Each row was made from one small tree. The marks that hang from a mark follow it in brackets, in alphabetical order. Every link used is in the known rows. Write each row's tree.
Known rows:
limov(nera(todiv(tuve) tupupa(bote))): [ -5 -15 -29 -56  24 -43   5  14 -22 -31  12 -10  17  35   3  16 -26   2]
rutut(todiv(gake) tupupa(bote)): [  1   9 -42  -7   1   8 -25 -19  -6  -9  -1  -1 -17  12 -21  12 -35  26]
nera(todiv(gake rutut(tupupa(bote)) tuve)): [  6 -34 -64 -45 -16 -25 -43 -19   3 -27 -32  -7 -20  42 -21  11 -40  15]
limov(nera(todiv(rutut(tupupa) tuve))): [ -1   8 -38 -71   7 -33 -55   4 -27 -36   0  -8  11  31 -12   8 -28 -10]
tupupa(bote nera(todiv(gake rutut tuve))): [ 10 -57 -59 -37 -25 -22   4 -26  34 -11 -12  -8  -2  38   0  23 -50 -12]
nera(tupupa(bote)): [ -1 -31 -16  -3   6 -16  10  17  -8   0  12  -3 -13  18  -3  11 -19  11]
todiv(gake rutut(tupupa(nera)) tuve): [ 28 -41 -53 -23 -38  -8 -51 -12  19   2  -9  -9 -21  19  -9  18 -54 -11]
rutut(todiv(gake tuve) tupupa(bote nera)): [ 20 -10 -61  -6  -1   3 -19 -26   9  -2  16  -3 -20  14  -6  32 -52   8]
nera(todiv): [-22  -3  -9 -28   8  -4   9  -5 -18 -12  -4   3  19  18  -9  -2   8   3]
taraso(tupupa(bote)): [ -2  -5 -22  19  21  -1  -2  14 -16  -2  13  -4  -8   8   1   3 -10  24]
rutut(tupupa(nera(todiv))): [-21 -14 -33 -31  10   9 -10   0 -38   5  27  -1  19  21 -18  16 -11  -5]
rutut(tupupa): [ -3   5 -14  -5   6   5 -33   6 -25   1   5  -1 -10   4 -16   4  -5   9]
felu(tuve): [ -7 -22  -1 -18  20  -1   2  -2 -12 -13  -2  -1   6   2  -4   0  16  14]
todiv(tuve): [ 17  -5  -9   0   1 -14  -8  -9   8  -9 -10   0 -10   3   9   5  -2  -1]
todiv(gake rutut(tupupa(bote)) tuve): [ 28 -32 -54 -16 -23 -21 -52 -14  22 -14 -27 -10 -39  25 -11  13 -48  11]

Which tree is each row?
[ 13 -45 -54 -13 -28   1 -29  -4  20  12   8 -14 -21  19 -15  23 -60  -5]	todiv(gake rutut(tupupa(bote nera)))
[ -6 -37 -36 -32  16 -34  10   2 -19 -21  -4   2  -4  40  -4  15 -13  12]	nera(todiv(tuve) tupupa(bote))
[  4 -37 -63 -29  -3  -4 -10 -22  -6  -4   1 -10  -1  30 -11  27 -38   5]	rutut(tupupa(bote nera(todiv(gake tuve))))
[  3  -8 -51  -5  -1  17 -10 -18   0   7  27  -4 -10  10 -14  27 -50   9]	rutut(todiv(gake) tupupa(bote nera))
[ 17   7 -27 -12 -14  -6 -14 -31  18 -21 -22   5  -9   9  -1   2 -24  10]	rutut(todiv(gake tuve))
[-16 -32 -30 -39 -12  -9   5  -5   2  -1  14   1  18  28  -6  13 -24 -22]	tupupa(nera(todiv(rutut)))
[-15 -48 -34 -38 -10 -17  12   1 -12 -14 -18  -4   7  38 -19   3 -27  21]	nera(todiv(gake) tupupa(bote))
[ 29 -48 -63 -14 -27 -13 -39 -13  27   3  -1 -13 -31  23  -6  28 -64  -6]	todiv(gake rutut(tupupa(bote nera)) tuve)
[-15 -52 -35 -60 -38 -24 -20   5  -7 -21 -32   1   5  45 -26  -9 -33   7]	nera(todiv(gake rutut) tupupa)
[ -3 -52 -46 -45  -1 -47  -8   4  -5 -28 -10   2 -15  51  -7  15 -30   4]	nera(todiv(rutut tuve) tupupa(bote))
[ 17  -3 -51 -14 -11   7 -32 -25  -1  -3   9   1 -12  11  -9  20 -43   3]	rutut(todiv(gake tuve) tupupa(nera))
[ 20 -28 -44 -16 -12 -12 -45  -2   2   4  14  -3 -23  17  -2  24 -38 -18]	todiv(rutut(tupupa(nera)) tuve)
[  0 -20 -29 -70 -13 -34 -15   7 -16 -33 -20 -11  28  33  -8  -2 -32   3]	limov(nera(todiv(gake tuve) tupupa))
